What can hang from each mark
Q9: Q846
Q61: Q181 Q749
Q954: Q9 Q587
Q846: Q591
Q220: Q150 Q587 Q591
Q591: Q220 Q846
Q749: Q61
Q150: Q181 Q220
Q587: Q181 Q749
Q181: Q150

Each row was made from one small tree. Brackets hold a mark, then the marks that hang from it, in the order of their numbers. Every link used is in the known rows. Write each row's tree.
Known rows
[Q591 [Q220 [Q150 Q181] [Q587 Q749]] Q846]: [ 0.99  0.20 -5.90  0.16 -2.55  5.30 -4.17 -2.04  5.08  1.21  0.06 -1.15
 -4.52 -1.63 -5.40 -0.18 -4.26  1.62  0.85  1.64 -1.75]
[Q954 [Q9 [Q846 Q591]] [Q587 [Q749 Q61]]]: [ 2.28  0.84  1.97  3.17 -0.07 -1.76  2.16  1.45 -3.37  4.34 -1.65  3.12
  0.10  0.61  7.19 -3.35  6.17  3.13 -2.25  4.11  0.59]
[Q220 Q591]: [-5.07 -2.66 -1.30 -0.82  0.01  1.99  5.82 -0.45  1.17 -1.56 -0.06  1.40
 -1.76 -1.45  4.90  2.34  0.38  0.30  0.62 -3.97  0.02]
[Q954 [Q9 Q846] Q587]: [-2.83  0.13 -0.20  2.95  1.59  4.28  0.70 -1.15 -2.09  0.31 -0.86  6.10
 -1.61 -1.02  1.68  0.39  8.14  3.12  0.18 -1.61  0.15]
[Q591 [Q220 Q150]]: [-1.23  1.37 -2.92 -0.23 -3.43  3.14  4.01 -0.81  1.38 -2.16 -0.70 -1.19
 -4.74 -0.71  0.04  1.20 -2.40 -0.44  0.37 -5.94 -0.89]
[Q954 [Q9 Q846]]: [-4.92 -2.46 -1.24  2.85 -3.49  4.23  1.34 -1.96 -1.75 -0.28 -0.50  5.82
 -1.13 -0.60  4.66  1.95  6.63  2.17  0.76 -1.39 -0.60]
[Q220 [Q587 Q181] [Q591 Q846]]: [-3.68 -6.16 -2.02 -0.63  1.15  4.31 -1.12 -4.31  5.68  0.48 -0.23  1.53
  1.18  1.56 -3.10 -0.03  1.83  1.41  0.84  0.94  0.09]
[Q749 [Q61 [Q181 [Q150 [Q220 [Q591 Q846]]]]]]: [-2.31 -0.45  5.26 -1.13  0.53 -7.82  3.36 -2.48 -3.90 -5.38  0.15  1.93
  3.18  0.97  4.14  2.28 -0.37 -0.07  3.57 -4.23 -0.37]
[Q846 [Q591 [Q220 Q150]]]: [ 2.23  1.91 -2.96  0.91 -3.03  0.47  4.00 -1.07  1.09 -0.77 -1.88 -0.96
 -4.64 -0.76  5.25 -2.35 -1.98 -1.71  0.13 -2.61 -0.62]
[Q220 [Q150 Q181] [Q587 [Q749 Q61]] [Q591 Q846]]: [ 0.92 -2.02 -1.86 -1.33 -0.97  1.88  1.71 -2.61  2.82  1.41 -0.75 -0.48
 -2.29 -0.29 -2.44  2.21 -4.27  3.89  1.19  2.73 -1.33]
[Q954 [Q9 [Q846 Q591]] [Q587 Q181 [Q749 Q61]]]: [ 2.57  1.50  1.45  3.40 -1.63 -0.21 -0.94  2.14 -3.30  5.21 -1.91  1.37
  3.64  2.97  3.63 -2.71  6.51  2.44 -3.09  6.40  1.81]
[Q954 Q9 Q587]: [-1.70  1.26 -0.55  1.14  1.54  4.68  0.39  1.42 -1.72 -1.89  0.67  2.94
 -2.91 -1.97  1.61 -0.79  8.03  1.02 -0.10 -1.11  0.42]
[Q749 [Q61 Q181]]: [-3.53  1.23  2.55  0.94 -0.13  2.33  2.17  0.92 -2.27 -4.84  0.43 -0.08
  4.87 -1.14  1.82  2.82 -0.10 -1.27 -1.38  1.00  0.08]
[Q9 [Q846 [Q591 [Q220 Q150 [Q587 Q749]]]]]: [ 4.10 -0.97 -3.94  0.67  0.54  0.00 -0.35 -1.78  2.86  6.10 -2.81  0.66
 -4.00  0.11  1.28 -3.04 -3.10  0.79 -1.12  0.61 -1.40]
[Q9 [Q846 [Q591 [Q220 [Q587 Q181 Q749]]]]]: [ 1.07 -1.98 -3.05  1.66  0.49  0.82 -4.27 -0.17  3.29  5.97 -1.76 -1.28
  2.50  1.64 -1.33 -4.04 -0.52 -0.39 -2.06  4.41  0.68]
[Q954 [Q9 Q846] [Q587 [Q181 [Q150 [Q220 Q591]]] Q749]]: [ 0.75  1.50  1.21 -0.68  1.44 -5.13 -1.92  2.38 -5.27  4.41 -0.53  3.09
  0.11  2.55  1.23  2.25  5.06  2.75  1.93 -4.02  1.23]
[Q846 [Q591 [Q220 Q150 Q587]]]: [ 3.92  0.06 -2.88 -0.50  2.04  0.60  1.26 -2.00  2.51  0.34 -1.86 -1.02
 -4.77 -1.20 -0.01 -4.29 -1.52 -1.51  0.19 -0.53 -0.93]
[Q220 Q150 [Q587 Q181 Q749] [Q591 Q846]]: [ 0.96 -4.60 -4.32 -2.32 -1.57  4.87 -2.51 -2.31  5.71  5.83 -0.45  0.40
 -2.78  3.23 -2.76  1.50 -3.11  2.27 -0.31  1.04 -1.01]
[Q181 Q150]: [-1.05  1.07  1.40  1.38 -5.35  2.54  5.12  1.63 -0.02 -4.36  2.69  0.42
 -1.21 -1.84  0.43  3.38 -0.77 -2.30 -0.78 -2.87  0.96]
[Q846 Q591]: [-0.27  0.30 -1.82  2.02 -2.97  1.99  3.35  1.07  1.85 -0.95  0.06  1.52
 -0.85 -2.03  5.61 -2.21  1.59 -2.16 -0.54  2.24  0.65]
[Q587 Q181]: [-3.43  0.44 -2.17  1.10 -4.84  6.19  0.03  2.02  2.42 -1.42  0.95 -0.25
  2.51  0.41 -2.63  1.89  1.03 -1.51 -1.28  0.62  1.62]
[Q61 [Q181 [Q150 Q220]] Q749]: [-0.74  4.36  3.03 -0.17  3.50 -4.92 -3.74  3.19 -4.08 -0.62  2.03  0.45
  1.41 -1.55  0.62  1.58 -0.48 -3.74  0.62 -3.38  0.79]

Which tree is each row?
[ 3.69 -1.90  0.32  2.21 -1.20 -1.34 -4.95 -0.66 -2.69  3.95 -0.01 -0.35
  0.81  2.31  2.40 -2.75  3.81 -0.70 -1.52  3.71  0.16]  [Q954 [Q9 [Q846 [Q591 [Q220 [Q587 [Q181 Q150] Q749]]]]]]
[ 1.54  0.58 -2.41 -0.17 -3.01  2.46 -0.70 -2.14  3.60 -0.17 -0.49 -3.21
 -2.19 -0.43 -5.94 -0.49 -4.71  2.61  0.45  2.30 -1.27]  [Q591 [Q220 [Q150 Q181] [Q587 [Q749 Q61]]] Q846]
[ 4.49  1.16  4.52  0.19  3.35 -4.99 -1.13  1.83 -3.26 -1.74  1.12 -4.33
  3.26 -0.53  2.92 -2.67 -3.21 -3.89 -2.62  3.89 -0.24]  [Q846 [Q591 [Q220 [Q587 [Q749 [Q61 [Q181 Q150]]]]]]]
[ 1.97  1.50  1.73  2.92 -0.38 -2.23 -1.14  0.82 -3.61  4.35 -2.43 -1.26
  2.92  3.31  4.31 -4.57  5.79  2.46 -2.34  3.25  1.20]  [Q954 [Q9 [Q846 [Q591 Q220]]] [Q587 Q181 [Q749 Q61]]]
[ 0.23 -1.49  4.03  0.32  0.72 -1.66 -1.92 -1.63 -0.41 -2.70  1.91 -2.78
  2.74  0.94 -1.46  0.00 -3.09 -0.98 -1.75  1.33 -1.10]  [Q591 [Q220 [Q587 [Q749 [Q61 [Q181 Q150]]]]] Q846]
[-2.10 -5.49  0.29 -1.75 -0.79  0.90  0.20 -1.55  4.43  3.10 -0.15 -1.63
  2.70  3.77 -2.57 -0.25 -0.83  2.56 -1.07  3.57  0.47]  [Q220 [Q587 Q181 [Q749 Q61]] [Q591 Q846]]
[ 0.25 -3.09 -0.23 -3.13  0.95 -5.46 -0.03 -0.60  3.03  2.16  1.28  2.18
 -3.45  0.59 -1.06 -0.73 -1.27  1.18  2.96 -2.78 -0.20]  [Q181 [Q150 [Q220 [Q587 Q749] [Q591 Q846]]]]
[-2.32  1.47  1.19  0.19 -1.66  1.75  0.50  3.89 -1.97 -0.85  1.10 -1.14
  4.22 -0.41  2.93  3.02 -1.93 -1.14 -2.90  2.75 -0.01]  [Q587 [Q749 [Q61 Q181]]]
[ 0.98 -2.45  0.44 -1.98 -0.02  1.18 -0.34  2.46  1.14  2.02  2.32 -2.43
  0.68  1.05 -3.18  3.17 -2.78 -1.12 -1.80  0.43  0.99]  [Q220 [Q587 [Q181 Q150] Q749] Q591]
[-0.90 -1.97  5.23 -2.31  5.56 -7.61  0.24 -3.75 -1.95 -4.67  0.13  1.86
  3.04  0.57 -1.01  0.37 -0.09  0.27  3.81 -2.00 -0.65]  [Q749 [Q61 [Q181 [Q150 [Q220 Q587 [Q591 Q846]]]]]]
[-1.08  1.98 -0.83  1.37 -0.11  6.14 -2.74  1.91 -1.37 -0.62  0.60  1.22
  0.60  0.23 -1.64 -0.06  8.31  0.34 -0.82  1.13  1.39]  [Q954 Q9 [Q587 Q181]]
[ 2.66  1.99  3.04 -2.58 -1.76 -6.52  1.89  4.71 -0.21 -0.85  1.87 -1.62
  0.01  0.05 -6.67 -0.65 -1.63 -0.59  0.38 -0.17  1.99]  [Q181 [Q150 [Q220 [Q587 [Q749 Q61]]]]]
[-0.10  0.29  5.69 -3.46  7.34 -7.96  1.43 -0.13 -4.50 -4.93  0.29  0.05
  3.38 -0.66 -1.82  1.43 -0.56 -1.30  2.95 -3.35  0.22]  [Q749 [Q61 [Q181 [Q150 [Q220 Q587 Q591]]]]]
[ 3.34  0.11  1.06  1.19 -0.07 -0.59 -1.16  0.04  0.73 -2.19  0.75 -3.71
  1.57  0.09 -2.73 -3.46 -0.32 -4.01 -1.10  1.75  1.37]  [Q846 [Q591 [Q220 [Q587 [Q181 Q150]]]]]
[ 4.32  0.46 -3.20 -0.32  0.25  2.06 -2.32 -1.30  3.04  1.08 -1.76 -2.68
 -1.30  0.98 -3.51 -3.85 -1.17 -2.25 -0.48  1.75  0.09]  [Q846 [Q591 [Q220 Q150 [Q587 Q181]]]]
[-1.22 -0.64  1.27 -4.63  7.51 -6.41 -1.68  2.18 -1.68  1.11 -0.82 -0.40
  2.94 -0.01 -0.61 -0.30 -1.01  0.47  1.50  0.39 -0.30]  [Q150 [Q220 [Q587 [Q749 [Q61 Q181]]] Q591]]
[-0.41  4.38  5.12 -0.47 -1.31 -5.66  1.69  2.65 -5.39 -6.61  1.35  0.05
  4.53 -0.89 -0.66  2.47 -0.86 -2.59  1.66 -2.19  1.02]  [Q749 [Q61 [Q181 [Q150 Q220]]]]
[ 1.20 -1.12 -0.14 -1.05  1.51  1.52 -3.02 -2.94  1.77  0.63 -0.65 -1.98
 -0.16  1.60 -2.14 -0.37 -4.14  0.91 -1.04  1.03 -2.39]  [Q591 [Q220 Q150 [Q587 [Q749 [Q61 Q181]]]] Q846]
[-1.18  1.17 -0.64 -3.82  3.48 -5.53  0.25  3.04  0.12  0.10 -0.74 -1.64
  1.18 -2.26 -4.57 -0.50 -1.70  2.15  3.12  1.35  0.86]  [Q150 Q181 [Q220 [Q587 [Q749 Q61]] Q591]]
[-1.98 -1.02 -3.50  0.92 -5.50  3.97  2.95 -4.31  4.04 -1.54 -0.83  0.70
 -5.15  0.44  1.13  0.20 -1.60  1.05  1.12 -5.31 -1.62]  [Q591 [Q220 Q150] Q846]
[ 2.85  2.67 -5.16 -0.73 -1.79  6.96 -2.94  2.81  2.84  1.56  0.84 -0.57
 -3.28 -3.20 -6.74  2.59 -4.39  0.34 -0.35  3.17 -0.59]  [Q220 [Q150 Q181] [Q587 Q749]]
[-1.80  1.77 -4.78  2.04 -6.03  5.56  0.61 -3.74  2.87 -3.53 -0.59  0.03
 -3.49 -2.03 -1.08  1.54 -2.89  1.16  2.42 -2.48 -1.54]  [Q591 [Q220 [Q150 Q181]] Q846]
[-2.01  1.93  3.59 -1.98  7.00 -7.27 -1.34  1.40 -4.87 -0.16  0.98  0.46
  0.68 -0.99  4.75  2.23 -1.13 -2.56  1.91 -6.50  0.08]  [Q61 [Q181 [Q150 [Q220 Q591]]] Q749]
[-1.41  2.12  3.55  1.86  2.33  0.86 -1.76  2.00 -3.51 -1.25  2.84 -0.41
  1.53 -1.78  2.90  3.53 -1.58 -3.94 -2.54 -1.70  0.04]  [Q61 [Q181 Q150] Q749]
